In the rows, zero is written as 128.
Known rows, with every step that occurs:
C-K-Z-U: [131, 144, 123, 131, 122, 158, 140, 151, 130, 150, 125, 132, 106, 136, 140, 144, 104, 143, 119, 122, 134, 140, 107, 165, 127, 100, 113, 87, 132, 125, 155, 126, 157, 110, 158, 133, 135]
A-J-Z-K-C: [94, 152, 154, 148, 141, 131, 131, 99, 102, 100, 166, 126, 81, 108, 79, 90, 184, 123, 123, 136, 118, 89, 128, 125, 164, 163, 171, 154, 102, 138, 96, 121, 198, 175, 166, 116, 107]
J-A-U-Z-L-C: [99, 160, 138, 126, 152, 107, 122, 96, 110, 108, 147, 126, 127, 120, 171, 91, 161, 142, 163, 91, 167, 103, 99, 121, 175, 144, 183, 148, 144, 130, 108, 126, 164, 101, 133, 101, 122]
K-C: [117, 133, 134, 137, 142, 135, 118, 112, 122, 128, 136, 130, 130, 116, 127, 107, 143, 122, 137, 124, 121, 116, 117, 120, 141, 146, 147, 115, 129, 123, 129, 137, 157, 153, 141, 148, 121]
U-Z-L-C: [111, 169, 128, 98, 130, 114, 129, 95, 137, 142, 165, 147, 111, 108, 125, 98, 182, 132, 170, 108, 151, 101, 103, 118, 161, 139, 141, 136, 146, 123, 110, 129, 179, 133, 147, 128, 109]
K-C-L: [108, 122, 134, 144, 127, 153, 98, 113, 123, 119, 112, 125, 153, 109, 154, 100, 136, 120, 146, 131, 115, 133, 115, 119, 148, 156, 153, 78, 151, 115, 136, 139, 163, 154, 142, 173, 120]
B-C-L-Z: [121, 115, 131, 153, 104, 163, 104, 154, 132, 138, 63, 109, 146, 118, 155, 130, 108, 115, 126, 121, 112, 160, 87, 128, 118, 135, 140, 69, 172, 118, 173, 129, 163, 139, 183, 189, 139]
L-Z-K: [110, 115, 127, 144, 128, 123, 136, 151, 142, 142, 120, 112, 110, 139, 112, 139, 167, 120, 104, 124, 130, 121, 125, 156, 118, 144, 121, 105, 110, 150, 143, 132, 140, 139, 177, 170, 130]
A-U-Z: [127, 143, 131, 119, 152, 127, 124, 101, 135, 100, 119, 124, 144, 131, 139, 112, 167, 135, 142, 96, 140, 113, 136, 108, 166, 121, 156, 153, 126, 121, 116, 127, 112, 105, 114, 125, 139]
J-Z-L: [98, 160, 143, 111, 130, 115, 156, 120, 134, 118, 186, 137, 87, 121, 91, 115, 162, 132, 147, 131, 145, 115, 140, 122, 133, 135, 147, 157, 113, 143, 99, 104, 168, 128, 153, 115, 111]
J-Z-U: [98, 161, 149, 136, 111, 140, 151, 114, 119, 116, 133, 118, 68, 124, 92, 135, 134, 136, 121, 134, 132, 127, 142, 144, 136, 131, 142, 159, 126, 131, 122, 116, 169, 128, 140, 74, 128]
Z-L-C-B: [97, 144, 121, 114, 98, 112, 152, 102, 111, 134, 159, 121, 102, 122, 144, 103, 149, 120, 167, 113, 155, 120, 96, 132, 145, 150, 157, 116, 171, 130, 137, 129, 212, 137, 163, 117, 122]
U-Z-J-A: [129, 155, 137, 143, 151, 137, 120, 137, 126, 122, 88, 141, 115, 113, 139, 119, 133, 135, 102, 112, 133, 120, 96, 108, 120, 126, 134, 146, 134, 134, 94, 126, 137, 129, 129, 120, 128]
L-C: [120, 130, 125, 120, 95, 123, 135, 111, 107, 137, 135, 126, 122, 125, 143, 121, 130, 119, 151, 123, 138, 134, 118, 143, 144, 143, 131, 128, 159, 126, 136, 131, 158, 131, 130, 117, 125]
J-A-U-Z-L: [105, 157, 139, 131, 176, 112, 117, 108, 126, 99, 141, 128, 131, 121, 160, 97, 159, 148, 147, 93, 160, 99, 106, 110, 164, 132, 180, 148, 122, 131, 102, 124, 142, 99, 132, 111, 123]
A-U-Z-K: [115, 142, 129, 122, 152, 129, 127, 91, 130, 97, 124, 114, 130, 139, 132, 108, 202, 131, 124, 102, 137, 101, 147, 123, 172, 135, 157, 154, 116, 141, 115, 130, 129, 121, 130, 140, 136]
U-Z-L: [119, 168, 131, 105, 157, 119, 125, 110, 153, 134, 160, 148, 117, 111, 114, 104, 180, 139, 151, 111, 143, 96, 112, 106, 148, 129, 137, 136, 122, 124, 102, 127, 154, 131, 145, 137, 110]
J-A-U-Z: [119, 141, 138, 142, 165, 121, 114, 109, 116, 93, 113, 122, 138, 123, 165, 105, 145, 144, 137, 97, 146, 112, 112, 111, 160, 129, 175, 154, 127, 131, 108, 126, 128, 98, 115, 104, 138]
Z-U: [109, 152, 138, 143, 122, 142, 125, 122, 125, 137, 109, 119, 94, 128, 120, 138, 115, 138, 112, 126, 132, 126, 121, 150, 135, 127, 128, 122, 135, 116, 145, 139, 151, 129, 138, 89, 132]
U-Z-K: [121, 147, 125, 119, 143, 132, 125, 101, 137, 121, 129, 129, 109, 121, 113, 113, 203, 129, 119, 123, 123, 100, 132, 124, 149, 139, 132, 142, 117, 145, 110, 132, 157, 147, 140, 146, 122]
L-C-U: [126, 129, 129, 114, 89, 129, 138, 128, 101, 156, 152, 135, 121, 125, 128, 109, 128, 114, 154, 125, 130, 119, 132, 144, 142, 140, 112, 129, 159, 107, 139, 137, 137, 160, 132, 135, 129]
L-C-U-Z-J: [132, 150, 133, 113, 98, 141, 139, 133, 111, 158, 123, 147, 115, 118, 119, 109, 142, 112, 135, 111, 130, 115, 122, 127, 137, 133, 103, 141, 163, 106, 116, 138, 136, 166, 133, 142, 130]
K-Z: [132, 129, 110, 116, 116, 148, 138, 140, 139, 137, 131, 138, 116, 144, 145, 140, 145, 131, 114, 139, 120, 130, 150, 148, 137, 110, 119, 109, 121, 136, 131, 111, 129, 119, 132, 139, 130]
B-C-U: [140, 135, 134, 130, 113, 157, 126, 144, 108, 152, 114, 126, 122, 124, 118, 115, 112, 114, 123, 122, 106, 123, 116, 122, 119, 121, 121, 123, 154, 103, 155, 132, 140, 171, 158, 162, 140]
C-K-Z-L: [132, 142, 118, 109, 139, 135, 146, 155, 144, 153, 173, 149, 123, 135, 141, 127, 131, 140, 143, 120, 147, 127, 105, 147, 125, 105, 118, 85, 119, 134, 133, 116, 156, 109, 169, 169, 118]
B-C-U-Z-J: [147, 157, 137, 129, 121, 169, 127, 149, 118, 156, 89, 138, 114, 117, 108, 114, 127, 113, 105, 110, 105, 120, 105, 105, 116, 115, 111, 137, 158, 104, 132, 131, 138, 176, 160, 168, 140]
C-L-Z: [116, 104, 130, 148, 112, 142, 109, 158, 147, 132, 88, 118, 154, 121, 152, 132, 120, 124, 134, 127, 126, 151, 110, 136, 123, 140, 128, 70, 148, 120, 150, 133, 130, 125, 155, 180, 131]

Rows:
[102, 158, 145, 106, 109, 110, 165, 118, 112, 130, 198, 136, 91, 114, 106, 107, 143, 128, 177, 117, 160, 127, 108, 135, 135, 139, 147, 142, 141, 141, 114, 110, 200, 121, 167, 126, 109]	J-Z-L-C-K
[121, 136, 138, 159, 136, 136, 128, 159, 110, 126, 86, 128, 115, 129, 148, 134, 96, 128, 87, 124, 136, 138, 103, 128, 102, 130, 131, 131, 134, 138, 107, 124, 129, 126, 133, 115, 130]	Z-J-A
[133, 135, 114, 125, 111, 160, 145, 162, 138, 145, 99, 141, 110, 152, 139, 151, 128, 124, 80, 137, 122, 141, 145, 148, 116, 106, 104, 110, 125, 140, 119, 110, 120, 123, 139, 144, 132]	K-Z-J
[123, 166, 131, 100, 137, 114, 133, 107, 133, 147, 172, 149, 121, 103, 129, 97, 160, 135, 182, 97, 158, 109, 77, 118, 150, 132, 134, 123, 150, 121, 117, 132, 186, 126, 160, 147, 111]	U-Z-L-C-K
[115, 151, 118, 129, 111, 160, 135, 135, 137, 146, 113, 130, 87, 145, 136, 149, 135, 140, 100, 138, 124, 128, 144, 169, 143, 110, 118, 104, 127, 126, 146, 120, 149, 120, 142, 104, 132]	K-Z-U
[100, 136, 133, 134, 149, 148, 104, 82, 128, 89, 109, 111, 150, 126, 153, 87, 208, 125, 138, 104, 127, 107, 137, 116, 188, 156, 177, 114, 134, 131, 122, 139, 157, 141, 141, 173, 129]	A-U-Z-K-C-L
[116, 149, 113, 105, 131, 136, 141, 139, 151, 147, 165, 147, 108, 142, 138, 129, 163, 135, 126, 135, 138, 114, 142, 147, 141, 114, 123, 102, 114, 137, 121, 109, 148, 120, 155, 144, 114]	K-Z-L
[136, 155, 131, 126, 138, 143, 128, 133, 141, 131, 94, 143, 118, 119, 116, 126, 148, 127, 105, 112, 128, 123, 114, 107, 122, 119, 116, 144, 133, 126, 101, 128, 126, 136, 130, 137, 128]	U-Z-J
[109, 150, 133, 102, 109, 116, 142, 128, 117, 164, 188, 144, 112, 124, 120, 99, 147, 120, 165, 119, 149, 103, 122, 141, 146, 143, 121, 119, 147, 109, 126, 134, 157, 158, 157, 140, 110]	Z-L-C-U
[147, 132, 132, 137, 127, 150, 126, 142, 110, 141, 109, 119, 136, 119, 136, 125, 89, 123, 134, 108, 122, 150, 72, 121, 110, 114, 135, 105, 158, 124, 162, 129, 169, 131, 173, 167, 139]	B-C-K
[103, 152, 129, 107, 114, 110, 137, 112, 122, 149, 172, 135, 113, 124, 135, 110, 149, 125, 163, 119, 156, 115, 109, 139, 148, 146, 137, 120, 148, 129, 126, 128, 175, 132, 154, 124, 107]	Z-L-C
[88, 136, 136, 137, 112, 137, 162, 88, 102, 94, 150, 103, 71, 122, 99, 99, 196, 110, 127, 134, 119, 110, 139, 127, 142, 164, 176, 149, 129, 162, 117, 119, 225, 168, 167, 135, 128]	J-Z-K-C-B
[141, 132, 123, 144, 133, 152, 142, 180, 119, 142, 107, 141, 122, 138, 162, 140, 88, 134, 98, 120, 138, 149, 92, 147, 99, 104, 115, 94, 132, 143, 123, 115, 140, 106, 155, 155, 135]	C-K-Z-J-A
[93, 168, 154, 121, 119, 109, 142, 106, 106, 118, 192, 143, 81, 103, 91, 93, 156, 130, 162, 126, 149, 100, 110, 125, 164, 151, 163, 159, 129, 122, 96, 112, 199, 145, 160, 85, 99]	A-J-Z-L-C
[126, 152, 138, 129, 110, 136, 132, 136, 98, 150, 117, 144, 110, 112, 139, 100, 130, 120, 133, 111, 134, 114, 105, 127, 135, 139, 120, 144, 163, 111, 110, 136, 145, 159, 133, 127, 131]	L-C-U-Z-J-A
[106, 118, 138, 162, 123, 158, 108, 157, 138, 138, 76, 122, 146, 116, 144, 119, 123, 113, 115, 120, 120, 146, 96, 127, 119, 153, 136, 60, 150, 118, 139, 140, 151, 155, 173, 199, 125]	K-C-L-Z-J
[146, 151, 134, 121, 126, 159, 120, 131, 119, 150, 113, 135, 121, 111, 113, 104, 139, 119, 133, 112, 105, 112, 110, 105, 132, 118, 123, 134, 155, 102, 142, 132, 146, 172, 154, 163, 139]	B-C-U-Z
[123, 121, 134, 161, 100, 172, 110, 173, 130, 144, 39, 110, 140, 124, 150, 140, 96, 109, 99, 118, 113, 168, 82, 127, 100, 131, 129, 69, 175, 121, 162, 127, 154, 144, 188, 193, 140]	B-C-L-Z-J
[125, 123, 134, 151, 123, 135, 140, 183, 146, 152, 84, 125, 120, 137, 116, 152, 111, 119, 90, 115, 135, 144, 106, 138, 91, 124, 106, 106, 127, 132, 132, 128, 110, 127, 167, 158, 136]	L-Z-J
[109, 150, 111, 97, 103, 131, 146, 125, 134, 157, 171, 144, 103, 141, 150, 122, 164, 128, 144, 131, 145, 119, 134, 159, 155, 127, 128, 101, 138, 136, 129, 111, 172, 122, 155, 135, 112]	K-Z-L-C
[101, 155, 126, 108, 127, 116, 144, 78, 119, 104, 143, 117, 124, 126, 152, 89, 183, 129, 175, 83, 162, 107, 107, 110, 180, 139, 181, 144, 163, 123, 126, 129, 183, 113, 144, 117, 134]	A-U-Z-L-C-B
[129, 149, 134, 128, 148, 139, 131, 121, 135, 107, 91, 127, 138, 137, 134, 121, 152, 129, 112, 93, 142, 123, 130, 107, 147, 117, 143, 154, 130, 125, 107, 126, 103, 110, 120, 129, 141]	A-U-Z-J
[107, 162, 131, 103, 140, 112, 131, 87, 130, 116, 156, 132, 131, 127, 144, 96, 185, 133, 170, 88, 163, 103, 122, 117, 182, 135, 165, 147, 141, 122, 115, 127, 151, 109, 136, 122, 124]	A-U-Z-L-C
[127, 163, 136, 101, 148, 127, 130, 130, 144, 153, 175, 157, 118, 112, 98, 93, 171, 132, 153, 113, 133, 84, 128, 110, 143, 125, 114, 135, 122, 102, 105, 134, 130, 163, 145, 156, 116]	C-U-Z-L
[97, 125, 123, 145, 125, 140, 139, 92, 106, 111, 129, 101, 99, 127, 128, 97, 186, 111, 119, 125, 118, 107, 117, 133, 143, 165, 166, 111, 139, 150, 139, 141, 213, 174, 168, 157, 131]	Z-K-C-B
[114, 149, 153, 138, 132, 125, 135, 119, 111, 103, 155, 135, 94, 107, 86, 109, 138, 132, 135, 134, 126, 110, 124, 115, 148, 136, 156, 166, 113, 123, 98, 112, 161, 142, 140, 87, 116]	A-J-Z
[100, 169, 161, 150, 127, 136, 132, 114, 107, 111, 139, 128, 68, 107, 79, 117, 127, 141, 121, 132, 130, 108, 120, 134, 155, 136, 156, 159, 119, 113, 111, 120, 179, 143, 147, 56, 119]	A-J-Z-U
[135, 129, 126, 145, 142, 150, 144, 172, 115, 123, 104, 130, 136, 150, 175, 137, 94, 135, 100, 105, 148, 148, 104, 145, 118, 102, 134, 104, 130, 142, 126, 115, 124, 88, 148, 149, 144]	C-K-Z-J-A-U
[106, 112, 136, 155, 128, 148, 102, 139, 139, 131, 101, 119, 153, 110, 149, 110, 137, 118, 143, 123, 119, 138, 102, 128, 135, 157, 147, 60, 147, 115, 148, 141, 159, 151, 167, 194, 123]	K-C-L-Z
[117, 158, 135, 105, 147, 112, 135, 100, 126, 121, 162, 132, 142, 122, 145, 95, 163, 136, 181, 78, 169, 112, 96, 116, 171, 127, 160, 133, 146, 120, 123, 131, 158, 100, 149, 142, 125]	A-U-Z-L-C-K
[120, 133, 121, 144, 131, 153, 140, 158, 119, 119, 89, 127, 119, 159, 175, 140, 121, 132, 80, 120, 138, 138, 138, 147, 131, 111, 140, 121, 123, 145, 113, 107, 112, 98, 132, 123, 141]	K-Z-J-A-U
[85, 135, 143, 137, 115, 148, 133, 99, 113, 98, 142, 113, 99, 117, 113, 100, 192, 115, 130, 144, 115, 121, 150, 133, 150, 170, 165, 124, 126, 153, 112, 118, 198, 166, 159, 162, 116]	J-Z-K-C-L
[114, 161, 134, 109, 164, 116, 126, 101, 145, 109, 150, 132, 137, 130, 133, 102, 183, 141, 153, 91, 155, 98, 128, 106, 171, 124, 161, 147, 120, 122, 109, 125, 129, 106, 135, 131, 123]	A-U-Z-L
[125, 126, 130, 143, 104, 167, 100, 127, 115, 125, 74, 113, 147, 117, 161, 120, 110, 116, 129, 130, 108, 155, 100, 119, 131, 134, 147, 88, 177, 118, 158, 127, 168, 144, 157, 169, 135]	B-C-L
[113, 120, 141, 169, 143, 127, 135, 179, 128, 125, 73, 112, 130, 143, 149, 142, 103, 127, 90, 98, 151, 142, 101, 137, 107, 129, 143, 115, 126, 137, 128, 126, 105, 102, 159, 139, 142]	L-Z-J-A-U
[109, 133, 138, 164, 99, 173, 103, 149, 129, 145, 50, 102, 121, 118, 149, 139, 100, 122, 115, 119, 115, 159, 81, 144, 124, 134, 140, 64, 177, 110, 184, 136, 178, 141, 190, 160, 140]	B-C-L-Z-U
[146, 124, 115, 119, 126, 146, 142, 156, 133, 143, 140, 140, 133, 136, 146, 136, 115, 135, 131, 124, 131, 143, 114, 146, 121, 102, 113, 92, 127, 134, 141, 119, 139, 107, 149, 164, 133]	C-K-Z
[92, 143, 142, 132, 127, 134, 149, 97, 112, 105, 162, 116, 81, 123, 91, 106, 196, 116, 123, 138, 121, 107, 152, 135, 145, 161, 160, 153, 107, 160, 107, 116, 191, 163, 160, 141, 116]	J-Z-K-C
[105, 143, 129, 132, 142, 153, 100, 89, 132, 113, 116, 126, 129, 107, 135, 89, 211, 122, 134, 125, 113, 102, 121, 117, 166, 162, 154, 103, 135, 134, 116, 142, 187, 170, 150, 184, 116]	U-Z-K-C-L
[102, 148, 150, 141, 131, 125, 138, 111, 106, 100, 158, 126, 79, 115, 79, 106, 173, 128, 116, 140, 123, 98, 136, 131, 155, 150, 156, 164, 103, 143, 95, 116, 178, 157, 155, 102, 113]	A-J-Z-K
[91, 162, 141, 104, 102, 110, 161, 106, 117, 126, 191, 134, 82, 120, 104, 110, 164, 124, 165, 128, 154, 118, 133, 134, 146, 147, 150, 156, 136, 141, 106, 106, 193, 130, 155, 105, 108]	J-Z-L-C
[118, 122, 139, 169, 135, 129, 133, 187, 131, 143, 78, 123, 118, 131, 138, 146, 99, 126, 86, 114, 141, 143, 90, 138, 89, 131, 123, 109, 128, 138, 126, 127, 122, 120, 165, 142, 136]	L-Z-J-A
[142, 145, 133, 112, 136, 138, 127, 131, 134, 145, 143, 149, 126, 113, 106, 103, 155, 128, 143, 118, 117, 98, 136, 111, 139, 121, 109, 143, 128, 101, 116, 137, 114, 162, 124, 151, 131]	C-U-Z
[100, 168, 156, 128, 143, 114, 138, 119, 121, 112, 187, 144, 88, 106, 80, 99, 152, 137, 146, 130, 142, 96, 117, 114, 153, 140, 161, 159, 107, 123, 88, 110, 177, 144, 159, 92, 103]	A-J-Z-L
[96, 122, 129, 144, 127, 152, 106, 105, 118, 117, 119, 112, 132, 122, 144, 99, 180, 114, 123, 139, 113, 118, 129, 139, 152, 170, 152, 83, 136, 140, 133, 141, 183, 171, 160, 186, 116]	Z-K-C-L
